Known rows, with every step that occurs:
y b n d: [-13  -9   6  34 -16   7   5   6   2   2   7  16  17  16  11 -15 -17 -20
 -28  -7   6   7   2   4  12 -17 -13 -19 -10   3   2 -17 -12]
y n: [-10 -25   0  -5   2 -14  16  -5 -17  15  15   3  -7  12   4  -1   9 -15
 -18  -2  -9 -12  -7 -17   8   0 -17   5  -8   2 -11   0  -9]
n v: [-10 -13  -2   3  11  -8   4  -1  15   9  -2  11  -2  -2   5 -19  -5  -6
 -19   3  -3   2   5   0   7   8   2   4  -6   5  13 -24   0]
d v: [ -1  -5  10   7   7  -7   3  -9  -6   6   7   9  18   4  14  -5   5   3
 -30  12   1  -1   0 -14  14  -2   0  13 -15  -6   7 -16  -4]
n b y d: [ -4  -7   7  19 -27   5  13  23  -1   9   0  -9   8   1  -2 -18 -12 -32
  -1  -6  12   6  13  18  22 -13  -4   5 -11   0   4 -16   6]
p d b y: [-24 -17  -4  -5 -31 -19   1   9  -5  19   7 -10 -12  -5  -4 -15  18  -2
  -5 -26   0  13   0  17   2 -14 -10  29   7  -1  -6 -20  -6]
v d b n y: [-36 -10  -9   2 -11 -27 -15 -11  -3  11  -6 -16 -11  17  -8 -28   0  14
  -9  -8  21  15  13  10  18 -13  -5   5   8  -9  -5 -15   2]
p d n: [-13 -14  -1  -7 -21  -5   3   5  -3  11   2  13  12  -5   1  -3  19   3
 -19 -12  15   1  -1  12   0  -7 -15   6  -2   6  17   3 -18]
d b: [ -4 -16  -9   0  -5 -24 -12  -7  -7  12  -4  -2  -4   1 -12 -13  19  -2
  -3 -10   2   7   7   0   4  -3  -7  21  -4   3   2  -7  -2]
y n v d b: [-29 -20  -8  -2  -8 -25  -9 -23 -14  24   6   2 -10  17   6 -31  -2   9
 -14   0  -2   0   1  -9   6  13  -6  13   1  -2  -7 -29 -11]
n v d: [-16  -2  -6   8   0 -10  -5 -10  13   5  -5  11  -5  10   8 -27  -8  12
 -23   7  10   2   0  -3  11  11   5   5   2   2  12 -27  -5]
v d b y: [-24  -6  -7  -4 -22 -32 -12 -18   2  10  -4 -10 -14  14  -6 -23   6   9
 -12 -14  10  13   7   0  18  -4   0  24   7  -6  -4 -22  -4]
v n y: [-25 -25  -2 -14  16 -25  15   5   2   7 -22  -4  13   5  -1  -5  -1  -9
 -17  -2   4  -1   9   4  11  -3  -9  -9   6   2   4 -13 -10]
b y n d p: [-34 -27  16  14 -16 -19  24 -13 -10  20  13   1   2  11   6 -19 -16 -30
 -22 -28 -29  12   2  -4  21  -7  -5  -7  -2  -5 -12 -31  -9]
p d v n b: [-13 -10  11   3 -13  -1  -1  13 -19  14   1  14  33   4   7  -3  -5   9
 -23   7  14  -5   6   8   4  -3  -7  23  -4  -9  23 -15 -21]
n b y v d p: [-32  -5  -3   1 -11 -16   7  -1   5   7   5 -10  -7   0  -3 -22 -18 -24
  -1  -3  21  14  20   9  33  -2  -1   3  -7   1   6 -28 -15]
v d: [ -6   1  -7   7 -10 -11  -1  -8   3  -2   2   5  -6  19  -1 -12   7   9
 -21   3  15  -2  -4  -9  13   2  -5  13   0  -1   6 -10 -10]
y n v: [-20 -27   2  -2   7 -13  12  -9  -8  21  13   7  -6   8  10 -13  -7 -13
 -21   2 -13  -7  -4 -11   6  11 -10   1  -7   3  -2 -20  -5]
n y: [-15 -18  -1  -2   8 -17  16  11   0   2 -16 -10 -10   3  -1 -12  13 -11
  -6   3   8   1   2   6  10  -8  -6 -11  -5   3  -7  -7  -1]
p d: [ -7 -14  -7   4 -17  -1  13  19  -5   7  10   4  -4   0  -1  -7  22  -1
 -15  -8   5  -3 -10   7  -3  -8 -11  16   0   3   5  -6 -12]
b y n d v: [-29 -19  24  13 -12 -10  20 -12 -14  18  14   4  10  16  21 -19 -16  -9
 -30  -9 -25   3  -1 -14  18  -6  -3  -3 -11 -15 -12 -30  -6]
b d: [-10 -21  -8  11   9  -2  11   3  13   5  -1   4  13  -3  -8 -18  28 -12
 -21  -4   3 -11   8  -1   4  -4  -9   3 -16   7  16  -3  -1]
d n v: [-18 -15   1  -9   5 -13  -5 -17  15  12 -10  19  15  -8   5 -13  -5  -3
 -24  -3   7  10  13   3  11   5  -1  -8  -7   8  28 -11  -8]
d b y n v: [-36 -28   0 -13 -10 -32   1 -17  -4  30   9  -9 -12   2   4 -24  -4 -10
 -10 -21 -15  12   6  -1  11   0  -7  17   1  -3 -12 -30   3]
p d n b y: [-23 -13   8 -12 -33  -4   4  12  -6  15   1   3  10  -6  -1  -5  -3  -9
 -10 -17  22   8  12  22  10 -14 -11   6  -6   0  19   2 -17]
n b y v: [-20 -11   0  -8  -4  -5  15  16   7   7   3  -9  -9  -9   0 -13 -12 -27
   3   4  11   4  15   5  23  -7  -6  -1 -14   2   2 -16  -8]
d n b y v: [-26 -13   3 -19  -8 -11   4  -1   7  10  -5   2   8 -15   3 -10 -14 -21
  -6  -2  19  12  23   5  25  -5 -10 -11 -16   4  19  -4 -13]
p d b: [-10 -17 -10   1 -23 -14  -7  10 -14  16   6  -1  -6   0  -9 -15  29   8
  -3 -14   4   6  -3  13  -7  -8 -11  29   1   3   2 -10 -11]
v n b d: [-12 -23  -2   1   8  -7   3  11   4   7 -13   9  33   2 -17 -11  -5 -15
 -15   2  12 -12  23   7  10   0  -8   5 -13   2  33  -3 -12]
d p: [ -9 -15  -2  10   3 -20  11 -15   5   8   4   4   5   1  -8  -8   8 -27
 -17 -11  -3  13   8   4  17  -2  -3   7  -5   7   8 -16  -8]

Rows:
[  1 -15 -13  19 -19  -9  -6   5 -10  13  -3  -5  11   0  -6 -29  24 -14
  -3  -6   3  11   7   6   0  -5  -8  20  -3   5   0 -22   4]
y d b
[-17 -27   3  13 -13 -17   1 -10 -30  22   4   9   0  19  -1 -25   2  -2
  -6 -10 -21  -2  -1 -14  -1   3 -11   4  -8  -5  -9 -17 -13]
y n d b
[ -3  -5  18  32  -3   2   3  -5 -12   3  -3  21  24  15  14 -25  -7   9
 -28   5 -11   1   1 -14   7   0   6   1 -15 -10  13 -26 -11]
n d v
[-11 -13  -3  17 -14   1  -1   0  11  13  -9  14  29  -9   9 -28   5 -13
 -23  -1   7  12  14  15   6   3  -4  -9  -4  10  24 -25  -3]
y d n v
[-24 -22 -14 -20  22 -17  13   5  10   6   0  11  12  -8   4  -6   1 -11
 -20  10   1  -4   7 -12  10   7 -16   3   2  10   7 -24 -22]
y v n
[-21 -24  -7   3   3 -14  19  18   0   8 -21  -5  24   3   2 -18   5 -16
 -17   0   4   2  11  13   7  -4 -11 -11   8   5   2 -24  -3]
v n y d
[-30 -18   7  -2   0 -12  12  13 -13  15  -6   3  24   2  14  -9   8  12
 -27   2   7  -1  -1  11   0  -7  -9   7   5  -8   9 -22 -19]
p d v n y
[-39 -16 -19  -9   6 -29   1  -1  -3   7 -16 -15 -22   2   1 -37  20   5
   6  10  21   7   7   1   9   1  -7  -2  -1   4 -12 -24 -14]
n y v d b
[-29 -17   5   3 -15 -10  10  15 -17  12  -6  12  32   5  23  -5  14   1
 -29   6  16   3  -2  18  -1 -12 -15   2  -1   0   3 -24 -28]
p d v n y b
[-28 -21 -13 -11  20 -17  23  14   3   3  -9 -12 -15  -9   8 -22  17 -14
  -2  10  11   1   5   1   9  -3 -12 -14  -7   9  -9 -17 -11]
n y v
[-10   3   0  -1 -18 -11 -13 -11  -7   2 -13  11  12  14  -5  -9  -9   8
 -11   5  35   2  14   3  19   2  -4   0 -11   0  28   6 -18]
v d n b
[-13  -2  -5  -5 -13 -15 -10 -21   3   1  -9  12   9  13   3  -9   5  12
 -24   1  23   4   5  -4  17   1  -8   1   0   3  18   2 -18]
v d n
[-12 -15   7  34  -5  -8   8  -6  -2   6  -5  17  16  11  -4 -27  -7 -16
 -17 -14 -17  12   8   2  11  -3   5  -6  -6   2  14 -28 -14]
n d p
[-31 -18  -4  11 -11 -16   2   0   2  13  -5   3  -4  -2   2 -38  -3  -5
  -2 -14 -14  16  11  -3   8  -5  -1   1  -4  -1  -5 -36 -12]
n d b y v
[-24 -22  -5  -7   4 -22  15   6   0   4 -22   4  20   5   8   0   0 -20
 -19   2  13   1   4  13   7  -7 -19 -17  -1   8  -1 -13 -19]
v n y b
[-43  -7  -8 -21 -11 -21   6 -13  20   6   2  -3  -5  -5  12 -17  -2  -4
 -23  -4  14  14  10  -6  25  -3  -8  -4   3   3   5 -20 -19]
b y v d n
[-14 -10  11 -12 -16 -11  -1  -3   4  11 -10   3  13  -4  -3   1 -19 -18
  -9 -10  19  11  22  11  24  -9  -3  -7 -14   0  24   5  -7]
d n b y
[-19 -15   7 -13  -3 -16   7   7   3  11  -9  -1  18   3  -6   3 -27 -20
 -14  -7   5   1  18   5  24  -5  -4   4  -1  -5  15 -12  -6]
v n b y
[-19 -24  -9  19   8 -13  13 -13  16   8   5   4  19  -6 -15 -22  22 -26
 -22 -15   1   5  13   8  10  -5  -3   5 -18   9  21 -15  -6]
b d p
[-21 -22  -6  25  -6 -13  20   9  -4   9 -11 -13  11  -1  -2 -31  18 -33
  -6  -6   7  15   9  23  11 -11  -5 -11  -2   7  -4 -30   1]
n y d p
[-56 -16 -10  -2  12 -20  10  -6  11   8   7 -15  -8   2   4 -29 -10 -12
 -17  -3  21  17  16  11  31 -10  -9 -18   6   0  -6 -30  -8]
b n y v d p
[-30 -29 -10   1   7 -18  16   7   6   6 -25   2  30   0   3 -12  14 -22
 -23  -1  14  -2  10  16   3  -9 -19 -19  -7  11  11 -13 -19]
v n y b d
[ -8  -8   6   9 -14   1   6   9 -13  11  13  10  13   3  14  -8  20  13
 -25   4   6  -2  -6   2   0  -8  -8  21  -6  -6   8 -17 -13]
p d v
[-17  -9  19  -4   0 -14   2  -2  -4  12  -3   5  35   6  11  -1 -27  -8
 -25   3   5   4  19   1  26  -6   1  12  -8 -13  19 -22  -8]
d v n b y
[-10 -15   2  19  10  -2   6  -7   6   6   4   8  30  -3   3 -20  25   2
 -31   6   4  -7   9  -6   7  -5  -1  10 -22  -2  22 -13  -2]
b d v
[-28 -19   2  -1   9 -10  11   5   7   8   3 -15  -6   4   1 -10  -8 -14
 -18  -8  12   3   9  11  21 -18 -11 -14  -2  -4  -4  -6  11]
b n y
[-40 -21  -2  -8   4 -16  18   7  15   7  -4   8   9  -4   9 -22 -18 -14
 -22  -9 -17   9   9  -8  17  -2  -4  -9   8   2   1 -39 -18]
b y v n d
[-29 -28   1 -12 -16 -32   4 -14 -14  26  11 -16 -13   4  -2 -11   6 -15
  -6 -22 -11   8   5  -6  13  -8 -13  18  -2  -4 -18 -16   1]
d b y n
[-16  -4  -7  12  -7 -20  -1 -19   2   3   2   5   1  16  -7 -16   3  -5
 -21  -6  13  11   4   0  21   3  -1  10   2   2   8 -20 -13]
v d p
[-35  -6  -6  24 -12 -10  -8 -20  17  10  12  11  13  11  13 -22 -21 -20
 -36  -7  21  21   9  20  24  -8  -6  -9  -2   4  10 -35 -13]
y b n v d p
[-24  -3 -10   2 -15 -20 -22 -17   0   9   6  -5  -6  19  -8 -21  -1  15
 -20 -11  18  11  10   0  20  -8  -5  17   8  -9   3 -13   1]
v d b n
[-20 -15   6  18 -19 -17  -2  -3  -5  11  -8   5  -1   9  -3 -32  -4   1
  -7 -21 -17  16   8   3   8  -7   3   7   1  -5  -2 -27  -5]
n d b y
